What can hang from each mark:
kefi: dovo lamoz medogif mitizak tonon
gerubab: tonon
lamoz: dovo kefi mitizak
tonon: dovo medogif
dovo: kefi mitizak tonon
mitizak: kefi lamoz
medogif: tonon

Every row comes from one small tree of marks. Brackets hold a mark, then the marks that hang from it, in alphabetical order. Every link used is in the known rows. Which tree was each row made from?
Known rows:
[kefi [tonon dovo]]: [ 2.35 -1.81  1.07  1.29 -2.01 -0.85 -3.02  0.53  1.31 -1.26 -0.06  1.06
  1.56  2.73  0.68  0.67  0.36  1.54  1.11 -2.08 -2.54 -0.07 -0.18 -0.02
  5.03  0.35 -0.24 -0.92 -0.91 -1.08]
[gerubab tonon]: [ 2.90  1.82  0.88  0.81 -1.22 -3.17  1.58  0.67  0.33 -2.45  0.23  2.59
  1.74  0.82  1.63 -0.16  0.73 -0.41  1.00 -2.74 -0.26 -0.70 -1.01 -0.58
 -0.26 -1.66 -0.71 -0.55 -2.01 -0.89]
[kefi lamoz [tonon medogif]]: [ 0.01 -1.07 -1.85  1.05 -2.47  1.80 -0.91 -1.73  1.42  0.58  0.56  0.68
  1.36  2.58 -0.37 -0.34  0.17  2.24  1.42 -1.51  1.52  1.11 -0.95 -0.18
  3.35 -0.19 -1.03  0.95 -0.16 -2.00]
[mitizak [lamoz [dovo tonon]]]: [ 1.86 -0.43  1.18  0.18 -0.51 -3.17  1.40  1.92  1.17  2.30  0.83  2.38
  1.61  1.03  3.32 -0.45  1.42  0.99 -0.34 -1.28 -0.11  0.24  0.71 -1.56
 -2.75  1.33 -1.58  0.45 -4.37  5.17]
[kefi [dovo mitizak] lamoz [tonon medogif]]: [-1.95 -1.26 -2.77  1.51 -2.48  3.48  1.12 -1.79  0.99 -0.49 -0.23 -0.28
  1.82  4.51 -1.07 -0.05  0.21  1.97  0.92  0.02  2.60  4.03  0.91  1.10
  4.76 -0.01 -1.84  1.89 -1.42 -0.26]
[dovo [kefi lamoz] tonon]: [-3.16 -0.10 -0.35  1.18 -1.43 -1.87  0.28  2.04  1.85  2.66 -2.10  3.25
  2.28  0.62  1.77 -0.79 -0.01  0.00 -0.29 -2.78  4.99  2.90  0.18  0.38
 -0.45  1.24 -0.82  0.36 -3.39  0.54]
[dovo [mitizak [kefi medogif tonon] lamoz]]: [-0.49  1.58  0.02  1.00 -2.14 -1.64  2.78  1.67  1.59 -2.62 -0.84  0.54
 -0.15  2.63 -0.38  0.09  0.10  1.96 -2.22  0.66  1.83  1.11 -0.26  1.09
 -4.06  0.75 -2.31  1.84 -3.60  5.07]
[medogif [tonon dovo]]: [ 2.84 -0.64  2.00  1.00 -1.13 -0.56 -2.87 -0.45  0.93 -0.51 -0.10  2.47
  0.23  0.57  2.88  0.13  0.23  1.25  2.28 -1.79 -5.62  1.61 -0.24 -0.73
  4.10 -0.57 -0.30 -0.44 -3.02 -0.88]
[lamoz mitizak]: [-1.58 -0.04  0.38  1.97 -0.39  0.08  2.84  0.04  0.43 -1.36  1.66  2.26
 -0.40  0.93  2.96  0.19  1.63  1.63 -1.40 -0.79 -1.85  0.22 -0.82 -0.71
 -0.47 -2.06  0.23 -0.74 -3.21 -0.63]
[kefi mitizak tonon]: [ 1.72  0.14 -0.27  1.66 -2.28 -0.52  0.01  1.08  0.90 -1.21 -0.57  2.08
  1.16  4.25 -0.54 -0.26  1.81  1.70 -0.83 -2.87  3.09  0.50 -1.11  1.20
  2.57 -0.97 -0.66  0.38 -0.59  2.69]
[dovo [kefi [mitizak lamoz]]]: [ 0.38  2.45  0.07  1.30 -1.35 -1.92  1.63  2.35  1.05  0.10 -1.46  2.77
  2.11  2.30  1.26  0.90  0.35  0.77 -2.26 -2.55  2.39  1.18  0.68  1.62
 -0.20 -1.10 -1.56  0.60 -3.23  4.34]
[lamoz dovo mitizak]: [-0.95 -0.59  1.41  1.37  0.31  0.73  1.94 -0.31  0.07  1.18  2.25  2.23
 -0.06  0.86  4.27 -0.01  2.61  1.46 -0.81  0.32 -2.72  0.73 -0.86 -2.63
 -1.40 -1.44  0.04 -1.08 -3.52  0.68]
[tonon [dovo [kefi medogif [mitizak lamoz]]]]: [ 1.47  2.21  1.41  1.88 -1.05  0.61  2.52  1.17 -0.63 -0.46 -2.03  0.51
  1.50  2.68  1.12  1.99 -1.46  1.25 -1.77 -1.12 -1.63  1.81  0.49  1.84
  1.38 -1.04 -1.57  0.85 -2.99  0.25]
[kefi dovo lamoz medogif mitizak tonon]: [-1.69 -0.24 -2.11  3.14 -3.12  4.32  5.00 -3.19  0.10 -0.32 -1.47 -0.76
  1.72  6.72 -2.85 -1.18 -0.06  3.04 -1.85  0.18  8.54  3.96 -1.68  1.62
  0.67 -2.04 -1.54  2.27 -0.65  1.81]
[gerubab [tonon [dovo [mitizak kefi]]]]: [ 1.57  2.39  2.51  0.29 -0.70 -2.01  3.01  2.83 -0.10 -3.23 -0.51  1.72
  1.00  0.97  1.31  1.97  0.26 -0.19  0.20 -1.39 -4.52  0.18  0.36  0.43
  1.08 -0.78 -1.24  0.24 -2.90 -1.79]
[lamoz dovo [kefi medogif tonon] mitizak]: [-1.83 -0.34 -0.95  1.87 -0.41  1.89 -1.47 -1.19  0.41 -2.44  0.33  0.95
 -0.27  1.09  2.72 -1.73  0.29  2.36 -2.70  2.73 -0.81  1.03 -1.85 -2.94
 -5.21 -1.78 -0.71 -0.15 -1.82 -3.71]
[gerubab [tonon [dovo mitizak] medogif]]: [ 3.36  2.65  1.29  0.30 -0.26  0.37  1.35  1.39 -1.47 -4.03 -0.04  0.67
  1.13  0.89  1.96  2.22 -0.57 -0.51  2.51 -1.78 -8.16  0.62  0.61  0.56
  5.18 -0.96 -1.34  0.70 -1.85 -5.33]
[dovo [kefi lamoz medogif] tonon]: [-2.70  0.95 -0.47  1.88 -1.66 -0.51  1.75  0.63  0.58  1.90 -2.82  1.78
  1.53  1.03  1.05 -1.19 -1.11  0.20 -0.48 -1.62  5.54  3.87 -0.74  0.62
 -3.01  1.14 -1.12  1.26 -3.46 -0.55]
[tonon [dovo [kefi lamoz] mitizak]]: [-4.20  0.51  0.28  1.40 -0.99  1.28  2.36  1.28  0.63  1.18 -1.26  1.92
  1.63  1.81  1.84  2.06 -0.07 -0.25 -0.14 -2.37 -1.58  3.51  0.69  0.56
  5.17  0.80 -0.80  0.02 -3.63 -0.85]
[kefi medogif [mitizak lamoz] [tonon dovo]]: [ 2.19  0.92  0.25  1.94 -1.98  1.53  2.73  0.10 -0.42 -2.61 -1.15 -0.80
  0.92  4.93 -1.05  0.34 -0.66  2.63 -2.24 -0.45  0.44  0.76 -1.12  1.71
  1.65 -0.56 -1.72  1.70 -1.15  2.36]
[kefi dovo lamoz medogif tonon]: [-1.38 -1.74 -1.93  2.75 -3.25  2.76  2.64 -4.18  1.09 -0.25 -0.85 -0.92
  1.90  5.12 -1.87 -1.47 -0.62  2.59 -0.42  0.50  6.94  3.46 -1.38  0.19
  0.15 -1.07 -1.27  1.15 -1.21  0.10]

Write each row's tree:
[ 1.24  3.19 -0.04  1.77 -1.52 -0.43  0.22  0.18  0.14 -1.02 -2.92  2.19
  0.70  1.94  1.15 -0.98 -0.89  0.99 -2.03 -0.53  3.09  3.32 -0.62  1.57
 -2.37 -1.07 -2.05  1.64 -3.68  3.87] : [dovo [kefi [medogif tonon] [mitizak lamoz]]]
[-0.84  2.20  0.38  0.74 -0.10  2.59  1.11  0.05 -1.23 -1.97 -0.53  0.75
  1.86  0.10  2.11  0.99 -1.48  0.22 -0.32  0.06 -4.65  1.22 -0.04  0.16
  2.89 -2.14 -1.30  0.37 -1.12 -7.58] : [gerubab [tonon [dovo [kefi [lamoz mitizak]]] medogif]]
[-0.59  1.65 -0.26  1.12 -0.35  0.61 -1.17 -0.78  0.25 -1.11 -0.85  2.46
 -0.75 -0.01  3.65 -0.96  0.32  0.48  0.50  0.95 -2.96  3.81 -0.93 -2.84
 -3.42 -0.48 -1.42  1.03 -4.66 -1.16] : [lamoz [dovo mitizak] [kefi [medogif tonon]]]
[-0.79  0.59 -1.22  1.30 -1.11  0.46 -1.13  0.02  0.76 -1.98 -0.78  1.29
  0.26  1.91  1.80 -0.70  0.47  0.93 -0.60  0.76 -0.21  2.33 -0.94 -2.24
 -2.70  0.29 -1.29  0.54 -2.60 -1.07] : [lamoz [dovo mitizak] [kefi medogif tonon]]
[ 3.40  0.19 -0.02 -0.08 -1.35 -1.46 -4.29  0.88  1.38  1.23 -0.35  1.46
  2.65  1.35  2.10  0.09 -0.15  1.03  0.14  0.18 -0.70  0.73  1.30 -0.66
 -0.14  0.67 -2.19  0.13 -2.36  2.33] : [mitizak [lamoz [dovo [kefi [tonon medogif]]]]]
[-3.25  0.55 -0.48  1.28 -1.08  3.02  3.50 -3.09 -0.24  2.32 -0.23  1.68
 -0.84  1.78  2.24 -1.68  1.13  0.64  1.04  0.86  1.83  5.36 -2.41 -2.13
 -1.22  0.65 -1.35  1.75 -4.51  1.95] : [kefi [lamoz [dovo mitizak]] [medogif tonon]]
[ 5.63  1.97  1.88  0.28 -0.59 -0.23 -0.27  0.54 -1.20 -3.21  0.27  0.60
  1.68  0.56  1.83  2.00 -1.00  0.33  2.74 -1.73 -7.99 -0.65  0.38  0.10
  4.19 -1.79 -1.09  0.26 -0.92 -6.68] : [gerubab [tonon dovo medogif]]
[ 2.91  2.54  1.95  1.29 -1.01 -1.43 -0.04  0.56 -0.94 -2.94 -1.95  1.04
  2.38  0.82  1.49  0.92 -1.75 -0.76  0.59 -1.52 -2.53  1.06 -0.59  0.50
  0.46 -1.34 -1.06 -0.52 -1.97 -4.70] : [gerubab [tonon [dovo [kefi medogif]]]]
[ 2.98  0.64  1.81  1.80 -1.32  0.60 -1.11 -1.89 -0.30 -1.72 -0.90  0.91
 -0.50  1.15  2.08 -0.09 -0.78  1.50  2.02 -0.33 -4.43  2.57 -1.29 -0.47
  1.29 -0.83 -0.61  0.38 -3.20 -2.40] : [kefi [medogif [tonon dovo]]]
[ 1.01  0.79 -1.85  2.85 -2.40  1.39  0.20 -0.95  0.73 -3.56 -2.10  0.26
  1.55  4.35 -1.08 -0.53 -0.94  2.97 -2.07 -0.11  3.39  2.12 -0.27  0.89
 -1.76 -3.01 -1.42  1.35 -0.85 -2.22] : [lamoz [kefi dovo medogif mitizak tonon]]
[ 0.73  0.69  2.49  0.55 -1.10 -0.67 -1.68  1.50  1.13 -1.17 -0.88  2.55
 -0.63  0.44  2.32  0.99  0.57  1.30  1.41 -0.65 -5.56  2.54  0.67  0.03
  2.26  0.16 -0.91  0.50 -4.23  0.30] : [medogif [tonon [dovo [mitizak kefi]]]]
[-1.04 -0.43 -1.14  0.61 -0.93 -0.85 -2.89  1.36  1.92 -1.15 -0.11  2.64
  1.05  1.50  2.40 -0.32  1.50  0.53 -0.46 -0.51 -0.79  1.43 -0.11 -2.36
 -0.37  0.49 -1.13 -0.20 -2.55 -0.09] : [lamoz [dovo mitizak] [kefi tonon]]
[-1.46  0.61 -0.80  1.28 -1.96 -1.90 -2.93  2.69  1.90 -1.81 -2.19  2.70
  1.80  2.27  0.87 -0.19  0.68 -0.76 -0.37 -2.20  2.56  2.82  0.40  1.27
  2.72  1.50 -1.14 -0.48 -2.64  2.54] : [dovo [kefi tonon] mitizak]
[-2.02  1.97 -1.48  1.21 -0.45 -2.29  3.47  3.01  0.87 -2.62 -1.43  1.78
  0.19  0.68  2.32 -0.58 -0.70  0.69 -2.21 -0.88  0.02  1.88  0.48  0.06
 -4.49  1.26 -2.15  2.37 -5.16  1.98] : [dovo [mitizak [lamoz [kefi medogif]]] tonon]
[ 0.21 -1.19 -1.05  1.88 -2.42 -0.31 -0.54  0.21  1.78 -2.66 -0.68  0.99
  2.04  4.46 -0.21 -0.25  1.10  1.17  0.25 -1.05  2.55  2.86  0.97  0.97
  3.22  0.01 -1.25  0.18 -2.20  2.76] : [kefi [dovo mitizak] tonon]
[-0.08 -0.11  1.37  0.52 -0.18 -1.73  1.32  2.79  0.14  1.73  0.15  2.90
  0.59  1.21  3.53 -0.01  2.56 -0.53  1.17 -1.73 -0.99  2.68  0.59 -1.30
  0.11  2.13 -0.88  0.45 -4.71  3.68] : [lamoz [dovo mitizak tonon]]
[-2.71 -1.55 -1.20  1.44 -1.12  5.02  0.58 -1.72  0.22 -0.49  1.09 -0.50
  0.31  2.45  0.71  0.21 -0.16  3.02 -0.47  0.77 -3.06  1.21 -0.85 -0.24
  4.70 -0.83 -0.63  0.73 -0.27 -5.12] : [kefi [lamoz mitizak] [tonon dovo medogif]]
[ 3.10  0.59 -0.32  0.99 -2.19 -1.14 -6.27  1.21  1.37 -0.97 -1.66  1.69
  2.23  1.22  0.71  0.28 -0.69  0.67  1.56 -1.63 -0.21  1.36  0.97  1.16
  2.79  0.03 -1.17 -0.31 -0.95 -2.37] : [dovo [kefi [tonon medogif]]]
[ 3.03 -0.15  0.94  1.98 -3.16 -0.71 -0.56 -0.82  1.57 -1.59 -1.42 -0.29
  1.29  3.48 -1.58  0.19 -0.66  3.12 -0.23  1.36  3.14  1.61  0.40  1.08
 -3.58 -1.57 -1.31  0.78 -1.87  0.12] : [mitizak [kefi dovo medogif tonon]]
[ 1.04  1.35  0.10  0.74 -0.58 -0.92  0.83  3.21 -0.27 -1.00 -0.59  1.82
  0.00  0.65  2.42  0.83  0.76  0.13  2.15 -2.45 -3.66  2.48  1.33  1.01
  2.54  1.55 -1.28  1.93 -3.81 -0.19] : [dovo mitizak [tonon medogif]]
[ 1.54  0.74 -0.30  2.01 -2.50 -1.41 -3.35 -0.03  1.19 -1.72 -2.65  1.15
  1.75  2.10  0.09 -0.87 -1.00  0.56 -0.20 -1.05  3.60  2.24 -0.82  0.89
 -0.83  0.08 -0.91 -0.38 -1.63 -0.48] : [dovo [kefi medogif tonon]]
[ 1.41  3.22  0.44  0.60 -0.77  2.07  1.50  0.79 -1.45 -1.05 -1.65  1.02
  2.56  1.69  0.71  1.78 -1.37  0.09  0.50 -1.97 -2.86  1.51  0.17  1.46
  4.54 -2.00 -1.65  1.23 -0.72 -5.70] : [gerubab [tonon [dovo [kefi lamoz mitizak]] medogif]]
[ 3.95  0.46  2.08  0.83 -1.72 -1.58 -0.88  1.90  1.06  0.28 -0.93  0.95
  1.31  1.10  0.67  1.51 -0.32  2.70  1.39  0.02 -1.68  1.44  2.96  1.22
 -1.89 -1.19 -1.36  1.54 -2.99 -1.75] : [mitizak [kefi [dovo [tonon medogif]]]]
[-0.27  0.25  1.17  0.96 -0.58 -0.70  3.70  1.72  0.52 -1.22  0.56  1.21
  0.77  2.17  2.38  2.27  0.53  0.75 -0.32 -1.84 -5.33  0.83  0.94  0.30
  4.09  0.65 -1.27  0.41 -4.30  2.80] : [tonon [dovo [mitizak lamoz]]]
[-1.55  1.03  0.03  1.69 -1.34  4.01  4.11 -3.24 -0.95  3.04 -0.47  1.70
 -0.46  3.04  1.18 -1.62  1.20  1.80 -0.07  0.33  3.74  4.58 -2.81 -1.39
 -1.46 -1.40 -1.20  2.29 -3.03  2.32] : [kefi [lamoz dovo] [medogif tonon] mitizak]
[-2.43  2.48 -0.84  2.17 -1.97  2.14  1.26 -1.54  0.07  1.32 -2.87  2.34
  0.57  2.17  0.38 -1.25 -0.53  0.92 -1.09 -0.90  5.40  5.03 -1.81  1.07
 -0.92 -1.43 -1.31  1.88 -3.04  0.74] : [dovo [kefi lamoz [medogif tonon] mitizak]]
[-5.60  0.39 -0.86  1.89 -0.94  1.27  2.45 -0.19  1.39  1.62 -0.42  2.59
  1.13  0.80  2.22 -0.20  0.57  0.86 -2.30 -1.02  3.12  2.38 -0.66 -0.31
 -0.53 -1.27 -0.38 -0.47 -3.12 -0.76] : [dovo [kefi [lamoz mitizak]]]
